Known rows, with every step that occurs
C, R: [ 0.73 -0.22 -0.61  0.40 -0.27 -2.31  2.92  1.10 -0.29  0.15 -0.75  0.30
 -0.39  0.66 -1.03  0.89 -0.20  0.23  0.55  0.86]
B, J: [ 0.43 -0.13 -0.43  0.71 -0.70 -2.55 -2.83  2.23  0.24 -0.49 -1.33  0.09
 -0.23 -0.48 -0.39  1.20 -2.35 -0.03 -2.55  0.96]
Z, J, C, R: [ 2.53 -1.03  0.30 -0.67 -0.01 -3.93  3.31 -0.45 -1.35  0.18 -0.54 -0.57
 -0.88  0.63 -0.62  0.65 -2.02 -0.84  4.77  1.21]
C, R, Z, J, B: [ 2.09 -0.22 -0.78  0.51  0.36 -2.28  5.25  1.19 -1.02 -1.26  0.90 -1.16
 -0.71 -0.55 -1.12  0.78 -1.36 -1.51  4.63  1.82]
J, C: [ 0.19 -0.02  0.75  0.36 -0.73 -2.79 -0.05 -0.92  0.18 -0.08 -1.22 -0.07
  0.18  0.14  0.12 -0.04 -1.46  1.48  5.10  0.65]
Y, R, C: [-2.61 -0.05 -1.47  0.40 -0.42 -1.36  9.06 -0.16  0.50 -0.73  2.16  0.16
 -0.37  1.06  1.83 -1.11 -0.71  7.89  2.87  0.06]
Z, J: [ 1.98 -0.84  0.34 -1.16  0.76 -0.51  1.49 -0.48 -1.35  0.21  0.87 -0.74
 -0.65  0.11 -0.17  0.12 -0.71 -2.15  0.24  0.15]
Y, R, B, J: [-0.12 -0.09 -0.88  0.65 -1.03  0.22  5.82  1.90  0.91 -1.15  0.23  0.28
 -0.96  1.42  2.29  0.73 -1.53  6.47  1.82  1.36]
B, R: [ 0.72 -0.24  0.73  1.45 -0.13 -2.81  0.76  1.65  0.30 -0.17  0.42  0.11
 -0.13  1.42  1.95  1.39 -0.97 -2.33 -3.46  0.55]
J, C, R, Y: [ 1.14  0.08  0.27  0.30 -0.69 -4.80  3.81  0.05  0.70 -0.16 -1.71  0.07
 -0.79  0.51  0.22  1.35  0.50  0.35  5.31  2.34]
C, R, B: [ 1.70 -0.40 -0.36  0.21 -0.51 -1.14  4.70  0.89  0.12 -1.24 -1.40  0.44
 -0.73  0.79 -0.31  1.19  0.34  2.28  3.52  1.38]
B, R, C: [-0.89 -0.46  0.02  1.59 -0.12 -4.74  4.54  0.80  0.47 -1.47  1.00  0.24
 -0.07  0.89  1.79  0.69 -0.91  1.10 -2.03  0.41]
Z, J, C: [ 2.09 -0.88  0.75 -0.82  0.18 -2.50  1.60 -1.26 -1.17  0.11 -0.02 -0.80
 -0.49  0.22 -0.06  0.08 -1.92 -0.65  4.18  0.71]
C, R, A: [ 0.37  0.32 -0.81  0.71  0.72 -2.43  4.29  1.08 -0.40 -0.21  0.13 -0.55
 -0.66 -0.18 -1.19  1.44  0.40 -2.61  1.17  2.49]
R, Y: [ 0.45  0.43  0.18 -0.48  0.27 -0.48  2.33  0.17  1.11 -0.19  0.00 -0.15
 -1.02 -0.19  1.22  0.97  3.62 -2.04 -0.71  1.53]
B, J, Y: [ 0.11  0.20  0.17  0.69 -0.60 -1.85 -1.05  2.73 -0.31 -1.16 -1.98  0.37
  0.20 -1.19 -1.17  1.76  0.58 -1.63 -2.49  1.51]
Y, R, Z, J: [-0.68  0.10 -1.55  0.34  0.77  0.57  8.93  0.19 -0.60  0.30  3.60 -1.30
 -0.89  0.31  1.74 -0.48 -1.28  0.66  3.85  1.04]
Z, J, Y, R: [ 1.00 -0.38  0.27 -1.10  0.48  0.54  6.57  0.45 -1.58 -0.13  1.11 -0.46
 -0.60  0.26  0.43  0.33  1.74 -0.69  1.28  0.98]
J, Y, R: [-1.24  0.53  0.10  0.02 -0.27  1.30  6.57  1.10 -0.36 -0.45  0.39  0.32
  0.22  0.26  0.56  0.34  3.27  2.02  1.20  0.94]
Z, J, B, R, Y: [ 3.85 -0.73  1.61 -0.31 -0.20 -2.09  1.73  1.69 -0.24 -1.66  0.53 -0.83
 -1.45  0.88  1.46  1.37 -0.23 -1.74 -0.17  1.64]
Z, R: [ 1.34  0.08 -0.40 -1.68  0.72 -1.11  4.26 -0.03 -0.23 -0.25  0.25  0.25
 -1.45  0.61 -0.34  0.20 -0.51 -0.15  1.51  0.18]

Rows
[-0.05  0.22 -0.21  2.23  0.62 -2.68  3.51  1.45  0.24 -0.56  1.83 -0.76
 -0.02  0.27  2.03  1.32 -1.20 -4.64 -1.23  1.22]
B, R, Z
[ 0.78 -0.25  0.99  1.50 -1.37 -3.34  2.05  1.75  0.75 -3.23 -0.01  0.00
 -0.23  0.80  1.15  0.45 -1.70  4.71  0.89  0.62]
J, B, R, C
[ 1.29 -0.10 -0.23  0.96 -1.16 -6.15  0.42  2.31  0.71 -0.55 -2.59  0.20
 -0.88 -0.04 -0.29  2.33 -1.79  0.15  1.36  2.83]
B, J, C, R, Y
[-1.59  0.99 -0.01  0.32  0.57  1.02  7.68  1.08 -0.36 -0.64  1.01 -0.30
 -0.04 -0.38  0.47  0.76  3.72 -0.38  1.74  2.16]
J, Y, R, A
[ 0.03 -0.10 -0.55  0.82 -1.36 -1.19  5.58  1.49  1.06 -1.14 -0.50  0.21
 -0.89  1.50  2.54  0.65 -2.25  7.38  4.39  1.70]
Y, R, B, J, C
[ 2.09 -0.14 -0.16 -1.71  0.48  0.19  6.29 -0.21  0.26 -1.60 -0.47  0.41
 -1.74  0.84  0.37  0.60 -0.05  1.82  4.06  0.73]
Z, R, B
[ 2.83 -0.80  0.46 -0.88  0.23 -4.28  4.33 -0.41 -0.78  0.10 -0.42 -0.69
 -1.42  0.56 -0.02  1.15 -0.31 -1.82  4.27  2.06]
Z, J, C, R, Y
[ 0.45 -0.16  0.00  0.99 -1.18 -4.53 -2.80  1.52  0.38 -0.58 -2.19  0.08
 -0.15 -0.32 -0.23  1.21 -3.65  1.09  1.10  1.49]
B, J, C
[ 1.71 -0.52  0.79 -1.21  0.79  0.14  3.32 -0.06 -1.81 -0.52 -0.01 -0.46
 -0.32 -0.68 -0.86  0.59  2.17 -3.29  0.51  0.77]
Z, J, Y
[ 3.45 -0.86  1.44 -0.03 -0.27 -1.94  0.77  1.58 -0.83 -1.59  0.48 -0.79
 -0.87  0.96  0.81  0.94 -2.00 -0.86 -0.04  0.75]
Z, J, B, R
[-0.20 -0.22 -1.08 -1.57  0.72 -2.96  7.60 -0.89  0.02 -1.44  0.84  0.36
 -1.39  0.04 -0.39 -0.46 -0.75  3.38  3.20  0.07]
Z, R, C
[ 0.84 -0.17  0.25  0.56 -0.90 -4.49  2.36 -0.04 -0.03  0.08 -1.73  0.15
 -0.18  0.72 -0.61  0.67 -1.63  1.77  5.52  1.36]
J, C, R
[ 1.58 -0.31  0.30  0.56 -1.09 -3.52  3.84 -0.20  0.34 -1.10 -2.31  0.28
 -0.40  0.85  0.05  0.95 -1.20  3.33  7.88  1.75]
J, C, R, B
[-0.47  0.43  0.30 -0.07 -0.46  2.15  8.17  1.06  0.03 -1.59 -0.16  0.47
 -0.17  0.45  1.14  0.64  3.69  3.63  3.02  1.31]
J, Y, R, B
[ 1.33 -0.31 -0.07  0.55 -0.82 -0.59  0.35  1.63  0.77 -2.05 -1.99  0.33
 -0.62 -0.08  0.63  1.35 -1.18  2.55  1.11  1.47]
R, B, J
[ 0.75 -0.15 -0.52  0.30  1.04 -1.95  4.41 -1.20 -1.02 -0.41  1.57 -1.72
 -0.23 -1.33  0.18 -0.14 -1.89 -3.58  6.26  1.41]
R, Z, J, C
[-1.74  0.94 -0.62  0.70  0.25  1.33  8.36  1.00 -0.46 -0.74  1.51 -0.34
  0.30 -0.78  0.56  0.29  3.00 -0.05  3.17  1.46]
J, Y, R, Z
[ 0.53  0.23  0.09  0.88 -0.12 -4.61  3.63 -0.05 -0.11 -0.23 -0.90 -0.48
 -0.26  0.14 -0.73  1.16 -1.06 -0.58  5.97  2.53]
J, C, R, A
[-1.06  0.58 -0.86  1.26 -0.34 -1.42  4.03  3.04 -0.14 -1.10 -0.18 -0.16
 -0.01 -1.01  0.02  1.48  0.03 -0.11 -0.10  2.15]
B, J, Y, R, Z
[ 2.41 -0.22 -0.44 -1.26  0.06 -1.52  4.52  1.27  0.42 -1.87 -1.31  0.51
 -1.95  0.54  0.13  1.30 -1.62  1.77  2.62  1.29]
Z, R, B, J
[ 1.04  0.08  0.79  1.00  0.08 -3.16  2.73  1.80  1.20 -0.36  0.48  0.03
 -1.03  1.22  2.88  2.20  1.84 -4.29 -3.82  1.77]
B, R, Y
[ 1.63  0.37 -0.11 -2.12  1.02 -1.41  6.16  0.14  0.72 -0.35  0.33  0.16
 -2.23  0.41  0.79  1.05  2.29 -1.96  1.12  1.39]
Z, R, Y
[ 1.15 -0.35  0.03  1.56  1.01 -3.09  4.41  1.16 -0.63 -0.40  2.27 -1.21
 -0.52  0.29  1.84  1.35 -1.72 -6.07 -0.99  1.30]
B, R, Z, J
[-1.66  0.12 -0.83  0.85 -0.87 -2.61  4.85  2.66  0.03 -1.66 -0.58  0.50
 -0.10 -0.61  0.03  1.16  0.13  3.58 -0.64  1.63]
B, J, Y, R, C
